In the rows, zero is written as 128.
Known rows, with every way that one mark hangs from another
(z_730 z_338): [159 133 121 142 137 116 156 108 122 178 152 112 131  99 115 171 137 152
 150 117 115 137 148 140 118 134 116 137 109 113 132 134 158 152 123 129
 140 141]
(z_728 z_341): [154 150 136 127 143 145 132  84  88 191 176 107 134 114 100 158 135 136
 129 116 120 121 144 118 147 140 119 112  90 143 135 134 157 128  97 136
 157 130]
(z_955 (z_341 (z_78 z_338) z_728) (z_517 z_730)): [130 128 117 101 158 111 126 152 156 156 125 136 128 150 110 156 152 108
 123 175 112 141 126 106 145 135 102  77 112  92 112 110 135 135 151  53
 120 121]
(z_44 (z_338 z_955) (z_341 z_78) (z_517 z_730)): [180 134 125  76 135 140 120  95 188 161 102 134 142 149 180 171  81 152
 149 146 117 148 140 106  78  56 125 128 136 159  18  64 119 140 158 116
  85  75]
(z_730 (z_338 (z_955 (z_341 z_728) z_517))): [144 136 113 140 142 129 128 167 152 194 118 124 109 144 134 149 137 142
 143 166 103 129 135  90  86 154 110 156 140  58 150 137 145 144 119  96
 134 153]
(z_44 (z_517 z_78 z_338 z_388)): [175 103  92 110 103 108 142  80 100  80 165  37 133 100 150 177  96 163
 133 117 139 133 124 119  90 120  99 117 115 145 115 137 127 148 161 155
 156 153]
(z_44 (z_338 z_955) (z_341 z_730) z_517): [156 145 132  98 148 164 127 100 188 173 107  89 124 180 175 178  66 177
 161 131 112 144 148 116 121  79 126 166 157 179  40  89 118 128 125 122
  92 135]
(z_728 z_338 z_341): [151 158 141 104 145 181 135  76  81 205 192  75 124 130 107 161 121 123
 114 121 113 113 150 112 140 150 108 120  84 147 139 154 164 108  98 140
 163 127]
(z_730 (z_338 (z_955 z_341 (z_517 z_78 z_388)))): [164 100 101 125  87 108 133 149 151 113 126 122 107 131 125 156 108 159
 135 149 109 134 121  73  25 139  98 129 128  81 163 154 157 183 153 146
 173 165]
(z_517 (z_338 (z_955 (z_341 z_78))) z_388 z_730): [168 104 105 108 109 121  99 116 156 107 126 143 129 117  97 176  93 149
 124 154 142 120 145  83  47 131 119 102  83 106 126 120 137 134 182 168
 140 112]
(z_728 (z_338 z_955) (z_341 z_730)): [155 159 150  87 168 213 114  93  80 214 155  90 102 173  90 183  97 136
 121 122 123 108 160  94 132 153 120 106 101 148 128 141 147 100  98 175
 155 145]
(z_517 (z_78 z_338 z_730) z_388): [164 121  79 106 130  77 125  83 131  85 140  83 117 109  91 135 151 167
 142 101 131 143 127 136 114 114 111  98 103 145 127 155 159 170 143 119
 145 167]
(z_955 z_517): [148 137 125 150 133 115 140 130  98 174 163 133 131 144 117 161 162 148
 122 133 107 124 121 125 126 143 114 144 129 150 149 134 150 153 124 110
 153 131]
(z_517 (z_338 (z_955 (z_341 z_78))) z_730): [166 116  96 110 107 130 100 130 171 145 114 140 130 133  95 174 110 127
 127 143 136 119 155  83  69 124 130 104  93 105 107 106 141 122 171 145
 140  96]
(z_728 z_338 (z_341 z_78)): [141 157 143  77 158 180 125  80  78 198 177 100 130 122 112 162 120 124
 114 127 111 125 160 110 147 153 102 105  84 132 125 147 152 102 125 147
 151 103]
(z_744 z_341): [138 140 123 154 130 101 110 107 131 169 154 121 152 106 136 173 143 165
 127  97 116 134 150 162 156 132 136 147 110 146 135 123 149 137 144 140
 140 138]
(z_44 z_341 z_517): [154 147 117 118 143 140 142  92 162 171 149  66 150 138 165 157 118 156
 135 112 123 138 140 140 139  98 122 177 124 159  71 109 141 142 125 105
 121 121]
(z_730 (z_338 (z_955 z_341 (z_517 z_78)))): [160 113  94 123  85 118 131 162 166 155 115 117 107 147 120 155 126 139
 142 139 102 134 131  75  42 130 109 134 136  81 148 139 163 174 143 123
 170 146]
(z_744 z_955): [151 123 132 153 137 100 153 120 127 169 146 127 149 117 130 179 143 172
 130 101 118  82 151 122 129 130 131 152 100 153 133 129 153 141 136 102
 158 119]
(z_730 (z_338 (z_955 z_341 (z_517 z_388)))): [146 120 108 138 106 122 132 152 149 144 130 142 112 139 128 154 116 163
 135 157 104 128 130  83  34 152 107 161 122  81 163 158 160 177 132 136
 151 158]
(z_44 z_341): [158 143 128 143 141 118 138  87 164 170 157  98 143 123 123 153 124 158
 134 113 116 135 141 139 142 118 125 165 115 150 113 119 152 138 136 114
 133 126]
(z_744 z_78 (z_341 z_338 z_730)): [129 120 130 142 148 142  92 139 147 122 128 142 139 168 162 186 143 177
 112  82 118 134 168 164 207 142 122 122 130 132 115 110 114 106 154 155
 159 142]
(z_517 (z_78 z_730) z_338 z_388): [168 106  67 119 107  89 125  82 119  78 155  76 120 101 111 147 144 159
 129 108 137 129 118 130  97 135 107 115 112 144 144 163 145 138 163 159
 159 166]
(z_44 z_338): [155 141 134 148 128 109 138  91 132 163 155 124 138 115 136 161 120 161
 155 128 101 134 145 134 130 110 120 138 119 170 117 120 144 141 130 107
 127 119]
(z_341 z_78 (z_338 (z_955 z_517)) z_728 z_730): [151 141 149 104 217 174  92 161  82 173 105 162  99 211 121 178 136 159
 125 170 123 145 152 112 164 163 106  99 159  70 123  91  79 127 161 126
 118 142]
(z_955 z_338 (z_517 (z_78 z_730))): [141 121  64 118 114 127 121 154 134 133 151  89 115 165 125 128 185 127
  84 121 126 133 122 117 103 137 103 123 127 172 141 156 161 164 141  95
 173 154]
(z_341 (z_78 (z_517 z_388)) (z_728 z_338) z_730): [130 169 141  66 230 190  90  83  71 156 151 106 135 147 114 190 126 158
 105 141 136 100 148 154 194 168  78 105 117 129 126 140 103 113 163 133
 118 170]
(z_744 z_388 (z_955 z_517)): [129 117 134 156 109  86 144 162 131 128 154 156 152 132 130 199 168 187
 101 112  94  81 128  98 130 145 115 163 123 135 155 131 142 117 129 104
 154 106]
(z_744 (z_341 z_338 z_728) z_388): [133 134 144 156 161 107  78 127 129 122 150 125 148 121 137 182 154 188
 106 114 111 140 160 155 207 141 118 140 116  67 139  94  98  93 153 130
 116 135]
(z_341 (z_730 z_338)): [147 130 135 125 163 143 154 115 123 182 142 109 124 133 112 193 130 152
 147 120 121 142 151 145 154 146 112 117 120 127 126 123 145 135 127 145
 140 170]
(z_341 z_728): [155 146 143 156 187 117 132  99  93 176 162  99 140 103 120 160 144 151
 132 128 124 125 144 147 170 141 117 132 112 128 137 121 130 125 129 108
 138 140]
(z_517 z_78): [173 121 120 138 131 106 133  96 110 138 159  94 135 109 106 167 136 149
 132 104 126 135 140 132 131 119 114 109 108 152 135 125 147 155 151 136
 171 135]
(z_728 (z_341 z_730)): [140 147 148 108 172 169 130  95  88 196 164 108 125 146  95 182 124 138
 127 118 130 124 148 121 182 153 116  93 101 156 125 126 144 110  99 150
 158 159]
(z_955 z_341): [133 140 116 147 127 129 124 121 160 169 155 107 147 127 117 151 140 140
 129 122 118 131 159 121 133 132 123 155  88 138 139 138 161 145 127 108
 158 132]

Rows
[153 103 110 136 111 120 135 135 106  92 176  90 116 135 122 152 122 153
  80 141 128 132 116 105  81 147  88 104 117 161 172 156 145 184 163 122
 185 163] : (z_955 z_338 (z_517 z_78 z_388))
[120 116 139 129 126  92  92 151 159 108 124 174 166 126 152 204 151 206
 105 100 107 110 177 130 172 136 127 146 105  76 123  92 109 103 186 132
 125  88] : (z_744 (z_341 z_78 z_338) z_388 z_955)
[ 90 130 118 101 145 180 113 191 171 160 140 122 131 196 130 164 130 122
  80 161 123 145 162  97 148 170  99 121 118 147 138 139 139 138 158  95
 156 148] : (z_955 z_338 (z_341 z_78 z_730) z_517)
[146 125 125 101 180 147 142  82 141 123 151  26 130 136 173 185  75 171
 133 145 139 138 121 139 168 138  99 148 146 132  87 118  94  98 149 134
 106 186] : (z_44 (z_341 z_728 z_730) (z_517 z_338 z_388))
[210 100 112 117 121  84 124  90 119  87 124 110 104 115  61 173 101 165
 138 118 143 124 125 102  52  94 121  53  97 133 120 111 145 182 160 148
 151 139] : (z_517 (z_78 (z_338 z_955)) z_388 z_730)
[145 155  28 106 105 137  63 107 175 123 111 119 126 148  89 134 152 159
 130 115 143  82 138 110  63 140 121 174 103 115 132 166 154 146 129 122
 129 163] : (z_78 (z_517 (z_338 (z_955 z_341)) z_388) z_730)
[181  90 111 115 111  76 149 111 107  86 154 117 110 129  88 170 134 142
 118 138 122 132  90 107  79 111  94  49 115 146 137 127 146 188 160 114
 163 155] : (z_955 (z_517 (z_78 z_338) z_388 z_730))
[160 122  85  92 123 107 129  80 129  92 142  82 135 121 190 141 130 169
 145 118 118 147 124 131  99  81 100 133 126 187  75 139 134 160 140 123
 131 153] : (z_44 z_338 (z_517 (z_78 z_730) z_388))
[207 102 102  91 123 104 126  94 114  90 119  78 111 128 104 179  92 163
 137 120 147 131 127 104  48  75 116  67 102 142  76 100 136 189 146 137
 141 137] : (z_44 (z_517 (z_78 (z_338 z_955)) z_388 z_730))
[164 157  77 122 144 105 107 112 147 161 107 115 104 143  73 133 159 164
 160  99 125 129 153 128 103 117 144 139 112 134 110 135 167 155 105 103
 114 132] : (z_78 (z_338 z_955) z_730)
[138 130 123 115 138 153 131 137 127 162 165  60 124 155 149 147 139 112
 103 154  98 122 125  96 136 150  87 133 128 117 159 154 138 119 147  90
 178 153] : (z_955 (z_341 (z_728 z_338)) (z_517 z_78))
[162 147 126 129 131 161 125 131  93 193 154 113 108 171 115 164 132 148
 117 133 100 110 133 100  75 144 117 156 130 141 152 150 150 140 122 133
 150 119] : (z_728 (z_338 (z_955 z_517)))
[122 137 128 103 153 164  96 176 151 175 106 168 121 196 112 174 128 144
 124 152 113 136 156  85 121 155 119 130 136 122 128 122 132 135 152 133
 141 132] : (z_338 (z_955 (z_341 z_78 z_730) z_517))
[122 121 131 169 100  78  87 134 161  81 154 147 173  86 147 191 159 201
  94  54  98 119 158 152 183 130 127 154 110 142 132 125 145  80 138 165
 154  95] : (z_744 z_78 z_341 z_388)
[159 129 145 101 163 187 102 130  65 154 142 148  85 210 100 172 108 165
 114 162 124 125 131  80 107 166 104  92 128  98 150 128 114 145 115 167
 155 174] : (z_728 (z_341 (z_338 (z_955 (z_517 z_388))) z_730))
[142 172 105  93 137 130 102  77 190 160 123 146 154 133 138 154 118 156
 150 126 105 122 140 144 146  95 104 156 139 150  67 104 133 141 160  80
  87 105] : (z_44 z_338 (z_341 (z_78 z_517)))
[152 154 102  98 154 138  35 110 119 125 103 180 136 154 111 172 130 193
 123 117 137 112 165 150 110 134 119 131 114  73 117 108 109 172 183 152
 109 137] : (z_744 (z_341 (z_78 (z_517 z_388)) (z_338 z_955)))
[171 140  93 108 142 109 113  79 119 120 141 130 133 124  59 173 149 151
 130 116 141  95 119 147 112 107 102  82  86 143 109 120 151 183 134  92
 126 152] : (z_78 z_338 (z_517 z_388 z_730))
[115 118 154 150 173 124  75 149 147  81 131 137 151 146 160 204 152 200
  92  87 110 132 169 162 252 152 111 122 133  95 124  96  83  53 152 154
 139 137] : (z_744 z_78 (z_341 z_338 z_728 z_730) z_388)
[142 186 120  82 201 170  92  87  83 192 152 104 144 129 113 166 153 133
 114 130 125  96 155 155 180 151  90 128 111 113 114 134 120 115 147  93
 118 123] : (z_341 (z_78 z_517) (z_728 z_338))
[150 128  66 107 116  87 135 126 137 128 131 100 106 155  99 133 187 137
 138 110 113 144 107 125 122 120 109 108 137 145 122 150 164 165 129  82
 146 153] : (z_955 (z_517 (z_78 z_338 z_730)))
[193 122 107 106 135 142 143 119 120 184 115 111 123 131 139 186 124 141
 142 125 133 129 143 116  54  90 124 115 112 115  70  94 144 162 116 137
 130 123] : (z_44 (z_517 (z_730 (z_338 z_955))))
[ 97 128  97 109 126  98 100 159 206 117 116 163 172 122 139 166 187 177
 104 100 108 100 175  99 146 134 127 173  86 115 121 140 153  93 151 102
 138  88] : (z_744 z_388 (z_955 (z_341 (z_78 z_730))))
[161 130  83 125 130 110 128 136 114 146 121 153 100 140 122 142 165 173
 137 136 113 130 114 111  40 148 110 155 139 103 149 163 160 170 120 145
 131 165] : (z_78 (z_730 (z_338 (z_955 (z_517 z_388)))))
[113 123 118 119 129 151 153 166 164 186 134 122 120 172 134 176 143 129
 133 151 102 142 136 107 132 158 101 139 134 110 143 141 152 141 123 111
 154 178] : (z_955 (z_341 (z_730 z_338)) z_517)
[143  85 101 159  80  74 157 144 128  66 154 138 136 115 169 180 134 191
 108 106 102  60 112  99  92 164 102 149 133 147 160 169 137 117 153 124
 180 115] : (z_744 z_78 (z_955 (z_517 z_338 z_388)))
[118 143 143 106 191 163  94 174 136 181 105 152 120 186 126 171 127 145
 124 169 117 133 153  92 154 167 114 125 146  96 129 114 113 117 150 117
 130 146] : (z_338 (z_955 (z_341 z_78 z_728 z_730) z_517))
[176 137 118 138 134 149 113 134 154 170 123 134 105 201 124 143 125 164
 129 144 109 135 132 102  89 123 121 170 154  96 120 106 128 161 140 107
 128 121] : (z_44 (z_341 (z_338 (z_955 z_517))))
[172 170  98  95 167 167  60 116 111 165 101 170 124 177  84 162 146 164
 134 121 137 107 172 130 116 125 117 127 116  82 103  95 116 167 154 112
 119 107] : (z_341 (z_78 z_517) (z_338 z_955))
[180  99 113 140 118  99 140  81 102 109 172 110 130  97  98 184 116 149
 118 136 141 111 117 127  88 133 112  93  89 147 138 128 139 136 158 159
 152 143] : (z_517 z_338 z_388 z_730)
[167 105 124 137 119  97 140 112  84 100 170 117 125 122 120 162 137 163
 114 134 116 132 104 114  96 139  92 107 126 147 165 148 139 174 161 143
 174 159] : (z_955 (z_517 z_78 z_388))
[153 160  92 120 144 105 108  79 120 123 146 114 130 118  66 158 140 173
 142 107 131 101 132 151 126 126 104 120 100 134 128 144 152 182 124  88
 122 161] : (z_78 z_338 (z_517 z_388))
[160 109 111 132  99 113 108 144 137 105 137 126 117 148 116 149 114 160
 117 143 115 125 124  72  47 136 106 134 122 121 166 149 149 177 153 144
 179 154] : (z_338 (z_955 z_341 (z_517 z_78 z_388)))
[215  88 119 118 120  99 137  98 110 109 129 127 111  97  97 185 107 160
 133 128 138 127 123 105  27 106 109  65 104 107 127 115 146 180 166 181
 162 150] : (z_517 z_78 z_388 (z_730 (z_338 z_955)))
[110 133 116 131 146 178 116 157 182 164 150  77 132 171 111 164 118 132
  92 132 135 133 179 114 155 153 118 135  92 165 139 139 152 138 133 105
 166 167] : (z_955 z_338 (z_341 z_730))
[170 120 119 142 122 111 141 133  99 145 139 147 106 125 114 165 121 179
 140 147 107 128 118 103  38 148 105 142 133  93 161 147 149 180 130 151
 140 155] : (z_730 (z_338 (z_955 (z_517 z_388))))
[156 140 137 104 163 201 103 143  79 196 131 144  86 226  98 172 126 144
 123 150 120 126 141  85 127 157 113  97 136  99 133 113 120 134 105 145
 153 157] : (z_728 (z_341 (z_338 (z_955 z_517)) z_730))
[185 111  96  90 123 109 149  95 127 124 135  61 130 130 115 177 128 130
 137 109 138 139 129 127 113  71 112  65 103 157  62  95 141 169 138  97
 145 127] : (z_44 (z_517 (z_78 z_338) z_730))
